Known rows, with every step that occurs:
sadir lusa figo ridonuv sunap: [-23.0  -0.2   7.6 -40.6  -3.9   2.1  -5.9  48.7  54.8 -18.8  -2.7   3.1
  13.2 -19.8 -34.9   1.2   8.9  -1.1  11.0]
guno litigi: [-21.0 -12.8  20.9  -1.5  14.8  -7.4 -20.4  11.5  22.0  25.9   5.1  -3.4
 -16.8 -27.1   3.4 -18.5  -4.5  -2.5 -29.0]
lusa figo litigi: [-19.2   1.1  17.4 -20.5 -16.8  -1.7 -12.2  39.1  -3.2 -13.5  15.4  -4.8
  12.2 -20.4  12.1   0.2  11.8 -13.3  -1.6]
vulek sunap litigi: [-40.1  -6.3  24.5   2.9   3.0 -15.3 -20.6 -50.0   7.4  45.0   3.2 -17.1
   5.7  -8.7   8.1   4.6 -43.6   2.2  -2.0]
vulek sunap: [-12.6  -9.1  28.0 -12.7  -2.6 -19.6 -23.7 -20.4  34.5  29.4  14.7  13.3
  -7.2  -9.5  24.9  -8.1 -46.7   8.3   2.9]
guno litigi sunap ridonuv figo lusa: [-10.6   4.3   0.0  16.9   1.5  -5.8 -17.4  20.4  10.3  41.3 -14.4  13.9
  -1.6 -21.9 -16.8  -9.4   2.8   3.9 -32.5]
guno litigi sunap ridonuv figo lusa sadir: [ -3.8  17.8   2.0  19.8  -1.0  -8.8 -11.5  10.7   6.7  26.1 -13.2  23.6
   3.1 -22.9 -11.2  -3.2   7.7   1.0 -31.8]
sadir lusa: [ -6.6 -20.9  22.6 -19.3  10.3   8.3 -31.2  21.5  57.1   9.0 -15.6 -21.2
 -13.5 -12.5 -40.4   2.9   2.1 -10.2  -1.8]
guno litigi sunap lusa figo: [  8.7  -1.6  -0.5   5.0   9.6 -11.8 -19.6  -3.9 -18.5  24.6 -23.5  14.8
   3.8 -17.7 -22.4  -3.0  12.5  -8.5 -17.4]
sadir lusa figo: [  1.0  -6.9   8.2 -34.0   4.2   7.0 -17.2  36.4  34.8 -12.6 -10.1 -21.6
   7.2 -10.1 -36.1   5.4  14.0  -9.6   7.6]
guno litigi sunap: [-10.8  -9.5  13.3   2.8   7.5 -13.4 -28.7   4.0  14.8  31.2  -9.1  22.1
  -4.8 -24.8  -3.5  -5.4 -11.2  -4.6 -23.9]
vulek sunap ridonuv: [ -8.7   8.6  23.1   9.1  -2.2  -7.0 -13.6 -32.6  36.8  26.0  15.8   3.3
   0.8 -11.6   8.0  -8.6 -22.0   8.7 -15.5]
litigi sunap ridonuv figo lusa: [ 10.5  11.9  -2.4  -5.9 -17.9  -9.4 -23.9  22.6  18.1  22.1  -9.4  25.8
   4.0  -6.1 -18.2  -4.7   3.5  -0.9 -18.9]
sadir lusa figo litigi sunap ridonuv: [-12.3   0.7  10.1   2.7  -6.3  19.4 -15.8  29.8  26.4  -5.4 -20.7 -19.4
  21.6 -19.0 -51.1  21.3  26.2 -14.5  -0.5]
litigi sunap ridonuv: [ 12.7  12.6   9.0   0.6  -9.6  -6.3 -33.8  -7.9  25.7  10.1  -6.0  26.1
   6.8 -11.7 -18.6   1.7  13.8  -9.8 -25.2]
ridonuv figo litigi sunap: [-21.5 -15.8  11.7 -22.8 -26.7 -11.8   4.8  53.2  13.4  12.7  14.6  12.0
  -3.9 -14.1   5.3 -17.1 -42.1  -4.8  -6.1]
ridonuv sunap: [-14.1   1.4  18.4 -58.7 -12.1 -24.7  -9.8  23.6  34.5   5.9   2.2  51.9
 -10.6  -6.2   6.4 -20.9 -67.8   0.8   6.1]
figo litigi sunap ridonuv: [-23.3  -0.7  26.9  26.4 -17.4   6.6 -31.0   6.3  18.7  17.7  -5.5  11.7
   5.5 -25.5 -12.9  11.6  10.9 -16.9 -22.8]
sunap vulek: [-28.1 -17.9  21.2   7.1  -0.1  -0.7 -41.0 -15.1   9.2   6.7   0.3  -6.8
 -16.9   2.6  -0.8 -20.3  17.8 -31.6  -9.8]

Rows:
[-14.4  -9.7  13.1 -11.6  -6.5  11.3 -21.1  37.7  24.6  -4.2 -21.3 -13.1
  16.8 -17.5 -40.3  22.2  10.7 -15.2  11.2]
sadir lusa figo litigi sunap
[-35.9  -5.1   6.0 -23.2  -3.3   7.6 -11.0  34.7  43.1 -18.8  -7.8  -3.8
  11.9 -12.4 -39.6  -2.5  19.7 -13.0  13.2]
sadir lusa figo ridonuv sunap vulek
[-25.5   2.2  19.4   9.3 -14.8  -3.9  13.8  -3.7  27.8  27.8  25.8  -5.5
   2.1 -14.2  11.1 -18.0 -43.2  11.9 -12.6]
vulek sunap ridonuv figo litigi
[  5.3  25.9   4.8  -5.1 -13.2  -1.7  -3.0  26.1  23.9   2.4   9.2   1.2
  -4.6  -8.7  -8.0 -16.4  20.0   1.8 -27.5]
sunap ridonuv figo lusa sadir
[  1.5  10.6   3.8 -19.1 -10.1  -0.1  12.7  27.4  31.3  -0.9  26.6 -11.6
  -5.9  -8.8 -11.0 -34.0  -0.3   1.1 -33.7]
sunap ridonuv figo
[ -3.2  -2.4   9.6 -11.0 -24.5 -12.3  11.1  29.5  -3.8   4.0   1.5  16.2
  -2.4 -10.4  -6.9 -10.1 -22.7 -10.5  -4.9]
ridonuv figo litigi sunap lusa sadir
[ -7.6   4.1   9.5  20.4   8.0  -3.8 -21.7  -5.9  16.5  28.7  -8.7  13.8
   1.1 -26.5 -17.0  -5.8   9.0  -4.0 -38.1]
guno litigi sunap ridonuv
[-18.0  -6.2  10.0 -24.5   1.5   9.5 -17.6  42.8  53.6 -17.9   1.8 -20.7
  10.2 -22.8 -35.8   4.6  42.3  -6.1   0.3]
sadir lusa figo ridonuv
[-34.3  -5.8  16.5 -31.4 -11.3 -17.0 -16.4   1.3  15.9   6.1  -5.7  41.4
 -12.0   5.7  -0.2 -26.0 -50.5 -16.7   9.3]
ridonuv sunap vulek
[-20.0   4.6  13.1   0.8 -16.3   8.7  13.9  33.7  24.9   4.3  23.9 -18.3
  -4.6 -17.8 -10.9 -25.8   2.0  -3.1 -33.0]
sunap ridonuv figo litigi
[ 18.3   6.4  -2.2 -11.3 -10.0 -14.5 -30.3   0.0  -2.1   0.3 -14.9  29.0
  13.0 -10.6 -25.5   4.9  41.6 -12.5  -5.3]
litigi sunap lusa figo ridonuv
[-62.4   2.8  18.5 -26.0  -9.9 -14.9 -12.6   9.6  41.7  10.1  15.1  20.6
   3.7 -26.4  -6.6 -10.2  -8.4  -0.3 -12.7]
figo ridonuv sunap litigi
[-36.2  11.9   2.7 -37.0 -18.8 -13.4  -5.7  33.4  18.1 -27.5  22.8  29.1
  16.6 -13.4   8.9 -19.7  16.4  -9.2   3.9]
lusa figo ridonuv sunap vulek
[  3.0  14.8  25.2  -4.9  -6.2 -13.4 -56.8  12.3  21.6   9.9 -16.0  25.4
 -14.3 -12.5  12.5  13.9  27.7  -7.2  -4.4]
figo lusa sadir
[ -6.4  -9.3   5.7 -37.1 -13.7 -15.6 -16.3  62.5  20.8  24.0   5.5   4.1
 -20.4  -3.6   7.7 -24.0 -19.1   6.3  -3.5]
ridonuv figo lusa
[ -7.6   7.0  12.0  -6.9  -9.8 -11.1  12.1  -9.1  32.3  22.8  26.9   0.1
   0.7  -6.7  11.0 -24.9 -43.7  16.0 -12.9]
vulek sunap ridonuv figo
[-40.4  18.3   1.6 -44.4 -15.8 -15.4   1.3  28.1  12.3 -17.1  20.8  16.2
  25.3 -20.8   1.6  -7.8   7.5  -0.8  -1.2]
lusa figo ridonuv sunap litigi
[  9.9  11.5   1.7 -56.6  -9.7 -22.6   3.2  14.1  -6.1  -2.1 -15.1  42.0
   0.9   2.7 -17.4 -17.6 -37.9  -3.1  14.0]
ridonuv sunap lusa figo
[ 29.9  11.5  19.1  -4.7   3.9 -11.4 -22.3 -29.1  -0.7  -6.1 -15.2   9.9
 -14.5  -4.9 -19.1  -2.4  29.9 -18.1 -12.3]
sunap lusa sadir
[-10.0  15.3   8.4  -2.3 -22.1   1.1 -13.7  26.0  -7.3 -11.1   4.1   8.5
  26.7 -20.1  -4.3   9.8  23.4 -14.0  -9.3]
lusa figo litigi sunap ridonuv
